What can hang from each mark
R: G
W: Y
Y: G H W
P: E F Z
B: E J Y Z
J: B
F: B
Z: P
N: B P

Every row comes from one small tree of marks. The marks that hang from a mark follow it in brackets, in alphabetical order. Every link used is in the known rows. Which tree was each row made from?
Known rows
P{F Z}: [ 1.65 -0.75 -1.47  0.43 -1.44  1.04  0.61 -1.87 -0.29  0.68  1.02 -0.25
 -0.06  3.11  3.94 -3.12  0.66 -0.82 -0.62  3.25  0.15 -1.02]
J{B{E Y{G H W} Z}}: [-2.15 -3.05 -0.10  0.97  1.56  0.52  0.65  0.24  0.78 -0.90 -2.19 -1.32
  0.11  0.49  1.24 -0.89  0.50  0.76 -0.74 -1.65 -2.40 -0.47]
P{E F{B{J Y{H W}}} Z}: [-0.43 -0.99 -0.66  0.21 -0.83  2.21  1.43 -1.36 -0.44 -0.36 -1.48  0.30
  2.35  2.85  1.83 -2.66  0.65  0.06 -1.97  0.76 -0.78  0.19]
N{B{J Y{H W} Z} P{E}}: [-0.85 -1.52 -1.39 -0.74 -0.41  1.65  2.29  0.12 -0.67 -0.95 -1.56 -0.54
  1.95  0.03 -1.82 -2.17  0.79 -0.26  0.14  0.11 -1.51 -0.46]
N{B{E J Y{H} Z} P}: [-0.69 -2.06 -0.07 -1.95 -1.39  1.28  1.61  1.17 -0.36 -1.35 -1.58 -1.44
  1.27 -0.05  0.23 -0.61  0.74 -0.56  0.15 -1.36 -0.97 -0.97]
W{Y}: [ 2.45 -1.27 -1.24 -0.29 -2.22  0.97  0.26 -0.30  0.10 -0.23 -0.02 -1.00
 -1.76  1.79  2.45 -2.94  0.78 -0.50 -0.01  0.83  0.51 -0.97]
J{B{E Y{G} Z{P}}}: [-0.89 -2.23  0.76  1.11  0.09  0.50  1.18 -0.76  1.05 -0.79 -0.99 -2.35
 -2.87  0.77  3.77 -1.40  0.38 -0.16  0.28 -2.49 -2.50 -1.23]
F{B{J Y{H} Z{P}}}: [ 1.09 -2.68 -0.14 -1.65  0.09  1.18  0.51 -1.37  0.46 -1.69 -1.59 -0.94
 -1.46  1.75  3.10 -1.47  0.53 -0.23  0.12 -2.20 -1.81 -0.14]
R{G}: [ 1.01 -2.41 -1.43  0.09 -1.12  0.75 -0.22 -1.77  0.32  0.03  0.55  0.39
 -1.30  2.08  3.23 -2.69  0.93 -0.15  1.91 -0.22 -0.74 -0.71]
J{B{E Y{W} Z}}: [-0.14 -2.67 -0.04  0.59  0.24  0.42  1.05 -0.80  0.30 -0.83 -1.49 -2.15
 -1.68  0.65  2.90 -0.65  0.26  0.17  0.82 -0.68 -2.88 -1.20]
F{B{E Y{G} Z}}: [-0.11 -3.63  1.97  0.90 -1.80  0.97  0.63  0.28  0.79 -1.39 -0.27 -1.94
 -0.77  1.73  3.46 -1.20  0.42  0.04  0.06 -1.84 -1.56 -0.48]
P{E F}: [ 0.91 -0.85 -1.22  1.69 -1.69  1.84  0.86 -1.07 -0.25  0.45  0.99 -0.61
 -0.78  3.03  2.70 -3.10  0.89 -0.64 -0.23  1.68  0.00 -1.01]
J{B}: [ 1.45 -2.05 -0.70  0.58 -0.42  0.69 -0.12 -1.46  0.76  0.25 -0.15 -0.89
 -2.71  2.12  3.82 -2.51  0.98 -0.32  0.60  0.64 -1.56 -1.29]
J{B{E Y{H W} Z{P{F}}}}: [-1.05 -1.80 -1.29  0.67  2.05  0.78  1.45 -1.11  0.22 -0.56 -1.78 -1.54
 -1.04 -0.03  3.16 -1.54  0.26  0.06 -0.43 -1.94 -2.86 -1.04]
N{P}: [ 1.80 -1.76 -1.59 -0.58 -0.86  0.94  0.63 -1.22 -0.13 -0.05  1.09 -0.51
 -1.27  1.09  1.86 -3.20  1.02 -0.74  1.09  1.64 -0.71 -1.30]
B{E}: [ 1.54 -2.12 -0.47  0.44 -1.64  1.29  0.23 -0.69 -0.08 -0.47  0.17 -0.99
 -1.13  1.86  3.12 -1.67  0.78 -0.35  0.11  0.28 -0.99 -1.19]
N{B{E J Y{W}} P{F Z}}: [-1.05 -0.45 -0.33 -0.36 -2.60  1.48  2.91 -0.32 -0.89 -0.45 -0.85 -0.67
  2.52 -0.12  1.22 -2.59  0.54 -0.77 -0.23 -0.15 -0.59 -1.35]
Z{P{E F{B{J Y}}}}: [ 0.38 -0.77  0.38  0.66 -2.12  2.23  1.63 -1.52  0.15 -0.81 -0.54 -0.91
 -1.77  2.40  3.87 -2.98  0.69 -0.63  0.04 -2.36 -0.84 -0.69]
B{E J Y{H W} Z}: [-0.89 -2.64 -0.70 -1.39  0.32  1.08  0.86 -0.11 -0.41 -1.79 -2.34 -0.91
  0.74  1.07  0.62  0.17  0.36  0.44 -0.19 -1.61 -1.36 -0.24]
N{B P{E Z}}: [ 1.99 -0.36 -1.32  0.85 -2.59  1.91  1.99 -1.22 -0.68  0.94  1.21 -0.52
  1.07  1.59  0.97 -4.16  1.01 -1.28 -0.49  4.20 -1.21 -1.29]
P{F{B{J Y}} Z}: [ 0.66 -1.23  0.65 -0.81 -2.60  1.36  0.93 -1.36  0.16 -0.54 -0.55 -0.58
  0.05  3.15  4.61 -2.22  0.57 -0.59 -0.41  0.35  0.12 -0.52]
Z{P{E F{B}}}: [ 2.01 -1.39 -0.39  2.13 -1.45  2.21  1.17 -2.16  0.11  0.16  1.22 -0.65
 -1.72  2.56  4.45 -4.36  0.82 -0.76 -0.34 -0.47 -1.70 -0.91]
Z{P{E F{B{Y{G}}}}}: [-0.45 -1.10  0.19  2.60 -1.57  1.93  1.49 -1.02  0.76 -0.43  0.34 -0.89
 -1.37  1.67  3.54 -4.10  0.73 -0.44 -0.65 -1.69 -0.81 -0.54]

Write each row's tree
[ 0.70 -1.03 -0.65  0.42 -1.05  1.81  1.70 -1.94 -0.56 -0.16  0.39 -1.02
 -1.61  3.39  3.15 -2.42  0.56 -0.81  0.23 -0.82 -0.95 -0.91]  B{J Z{P{E F}}}
[ 0.09 -1.98  1.21  0.13 -2.47  1.80  1.35 -0.55 -0.05 -0.86 -0.40 -1.56
 -0.72  3.51  3.40 -1.46  0.53 -0.47  0.27 -1.02 -0.60 -0.41]  P{E F{B{J Y Z}}}
[-1.67 -3.00  0.68  1.50  0.28  0.35  1.12 -0.16  0.75 -0.87 -1.39 -1.81
 -1.11  0.66  2.28 -1.14  0.38  0.49  0.32 -1.83 -2.54 -0.88]  J{B{E Y{G W} Z}}
[-0.85 -2.55  0.53  0.57 -1.41  0.70  0.78  0.44  0.43 -1.20 -0.40 -1.92
 -0.77  1.40  2.25 -0.70  0.39 -0.07  0.12 -0.79 -0.70 -0.73]  B{E Y{G} Z}
[ 1.37 -0.32 -1.77  1.82 -0.99  1.94  1.31 -1.98 -0.24  0.34  1.06 -0.63
 -1.79  2.32  3.29 -3.86  0.81 -0.86 -0.26  0.53 -0.80 -1.17]  Z{P{E F}}
[ 1.80 -2.20  0.49  1.39 -1.50  1.75  0.91 -1.61  0.20 -0.40  0.67 -1.07
 -1.61  1.72  5.55 -3.29  0.66 -0.61 -0.31 -2.16 -1.88 -1.24]  Z{P{F{B{E}}}}
[-0.50  0.69 -0.64 -0.12 -3.49  2.01  2.80 -0.37 -0.73  0.28 -0.07 -0.73
  1.64  1.61  1.13 -3.13  0.83 -1.34 -0.39  1.94  0.40 -1.15]  N{B{J Y} P{E F Z}}
[-1.68 -2.90 -1.07  0.80  2.24  0.19  0.38 -0.31  1.03 -0.68 -1.92 -0.72
 -0.43  0.70  1.04 -1.81  0.61  0.68 -0.30 -0.49 -1.94 -0.25]  J{B{Y{G H W} Z}}
[ 0.53 -1.35 -2.89  0.68  1.39  1.37  1.44 -1.71 -0.33 -0.81 -1.07 -0.77
 -0.60  0.58  0.43 -2.34  0.35 -0.07 -0.34  0.78 -2.37 -0.24]  B{Y{H W} Z{P{E}}}
[ 1.02 -2.81  1.55 -0.92 -1.71  1.33  1.22 -1.16  0.20 -1.89 -1.17 -1.97
 -2.09  1.63  4.37 -0.85  0.27 -0.40  0.63 -3.38 -2.30 -0.81]  F{B{E J Y Z{P}}}
[-0.39 -0.64 -1.55  1.05  1.19  1.29  1.30 -1.22  0.38  0.16 -0.96 -1.62
 -1.93  1.64  3.03 -2.13  0.52 -0.51 -0.59  0.15 -1.77 -0.88]  J{B{Y{H} Z{P{E F}}}}
[-0.74 -2.35  0.60  0.29 -0.22  1.88  1.11 -0.72  0.58 -1.34 -1.42 -0.76
 -0.46  2.43  1.68 -2.12  0.67  0.11 -0.88 -2.62 -1.65  0.25]  F{B{J Y{G H} Z{P{E}}}}
[-1.59 -1.59 -1.80  1.72  0.81  0.79  1.71 -0.25  0.52 -0.85 -1.01 -0.27
  0.89 -0.68  0.90 -3.76  0.49 -0.10 -0.74 -1.69 -1.21 -0.35]  N{B{Y{G H W} Z{P{F}}}}
[ 1.26 -1.85 -0.59  0.73 -0.77  1.14  1.27 -1.44 -0.30 -0.31  0.78 -1.71
 -1.75  1.83  4.47 -2.05  0.36 -0.76  0.17 -0.96 -1.58 -1.38]  B{E Z{P{F}}}
[ 1.38 -0.09 -1.47  1.44 -2.05  1.86  1.18 -1.83 -0.60  1.02  1.22 -0.39
  0.37  3.73  3.17 -3.25  0.72 -0.88 -1.15  3.85 -0.14 -0.90]  P{E F Z}
[-1.88 -0.75 -0.34  1.65 -1.96  1.18  2.80  0.19 -0.29 -0.04  0.06 -0.61
  2.86 -0.73  0.79 -3.72  0.60 -0.56 -0.88  0.43 -0.62 -1.19]  N{B{E Y{G W}} P{F Z}}
[-1.40 -2.29 -0.12  0.69  1.37  0.65  0.72 -0.33  1.05 -0.80 -1.77 -1.73
 -1.74  0.56  2.79 -1.14  0.49  0.13 -0.68 -2.37 -2.43 -0.79]  J{B{E Y{G H} Z{P}}}
[-0.53 -2.11 -0.23  0.30 -1.60  0.49  1.65  0.63  0.52 -0.70  0.30 -1.40
 -0.07 -0.25  0.60 -2.94  0.73 -0.75  0.95  0.23 -0.62 -1.01]  N{B{Y{G} Z} P}
[-2.30 -2.34  0.59 -0.99 -1.25  1.20  1.69  1.67  0.08 -1.40 -1.55 -1.13
  1.84  0.02 -0.44 -1.07  0.82 -0.23 -0.33 -2.38 -0.49 -0.62]  N{B{E J Y{G H} Z} P}
[-0.96 -3.17  0.73 -0.63 -0.27  1.46  1.10 -0.05 -0.19 -1.64 -1.95 -0.88
  1.25  1.60  2.52 -0.68  0.39  0.40 -0.54 -3.07 -1.52 -0.13]  P{F{B{E J Y{H W} Z}}}
[-1.13 -1.85  0.70  0.98 -1.13  1.58  0.65  0.12  0.48 -0.39 -0.67 -0.50
  2.12  2.08  3.49 -2.20  0.62 -0.01 -2.48  0.04 -0.27 -0.13]  P{F{B{E Y{G H}}} Z}
[ 1.62 -3.84  2.07 -0.62 -2.19  1.44  0.47 -0.77 -0.04 -1.27 -0.42 -1.44
 -0.84  3.32  4.20 -0.79  0.59 -0.16  0.43 -2.21 -1.97 -0.72]  F{B{E J Z}}
[-0.07 -2.09 -1.04 -2.17 -0.21  0.83  0.18 -0.27  0.09 -1.38 -1.75 -0.86
 -0.40  2.14  1.45 -0.28  0.57 -0.07  0.14 -0.21 -0.09 -0.21]  B{J Y{H} Z}
[ 1.20 -1.67 -0.24  1.49 -1.77  1.34  1.73 -0.78 -0.20 -0.31  0.67 -1.70
 -0.84  0.95  4.08 -2.70  0.46 -1.04  0.08 -1.23 -1.72 -1.61]  N{B{E Z{P{F}}}}
[ 0.87 -1.68  0.41  0.95 -1.73  1.56  1.17 -1.09  0.39 -1.03 -0.12 -1.54
 -1.88  0.82  5.27 -2.60  0.46 -0.62 -0.06 -2.40 -1.44 -1.15]  Z{P{F{B{E Y}}}}
[-2.10 -2.01 -1.30 -0.44  0.55  0.98  0.43 -0.14  0.47 -1.49 -2.19  0.58
  0.91  0.88 -0.27 -1.99  0.87  0.71 -0.58 -1.88  0.07  0.15]  B{J Y{G H W}}
[ 1.32 -2.61  0.92  0.23 -2.28  1.37  0.35 -0.33  0.48 -1.23 -0.53 -1.56
 -1.23  1.22  4.03 -1.49  0.61 -0.25  0.18 -0.88 -1.35 -0.85]  F{B{E Y}}
[-0.41 -1.76 -0.60 -0.06  0.23  0.96  0.00  0.12  0.72 -0.53 -2.02 -1.39
 -1.21  0.75  2.78 -0.65  0.79  0.09 -0.63 -0.51 -1.40 -0.95]  J{B{E Y{H}}}
[ 0.41 -1.38 -2.03  0.58  0.50  0.56  1.63 -1.94 -0.09 -0.81 -0.04 -1.15
 -1.69  0.37  3.03 -2.80  0.15 -0.46  0.90 -0.30 -1.43 -0.94]  B{Y{W} Z{P{F}}}
[-1.58 -1.73 -1.46  1.92  2.32  1.06  1.43 -1.32  0.72 -0.36 -1.62 -0.91
 -1.05  0.69  0.74 -2.72  0.55  0.41 -0.76 -0.99 -3.00 -0.30]  J{B{Y{G H W} Z{P{E}}}}
[-1.48 -0.82 -1.60  1.47  0.58  1.49  1.43 -0.47  0.25 -0.34 -0.24 -1.00
 -0.31  1.70  1.49 -2.68  0.53 -0.32 -1.27 -0.27 -0.45 -0.23]  B{Y{G H} Z{P{E F}}}
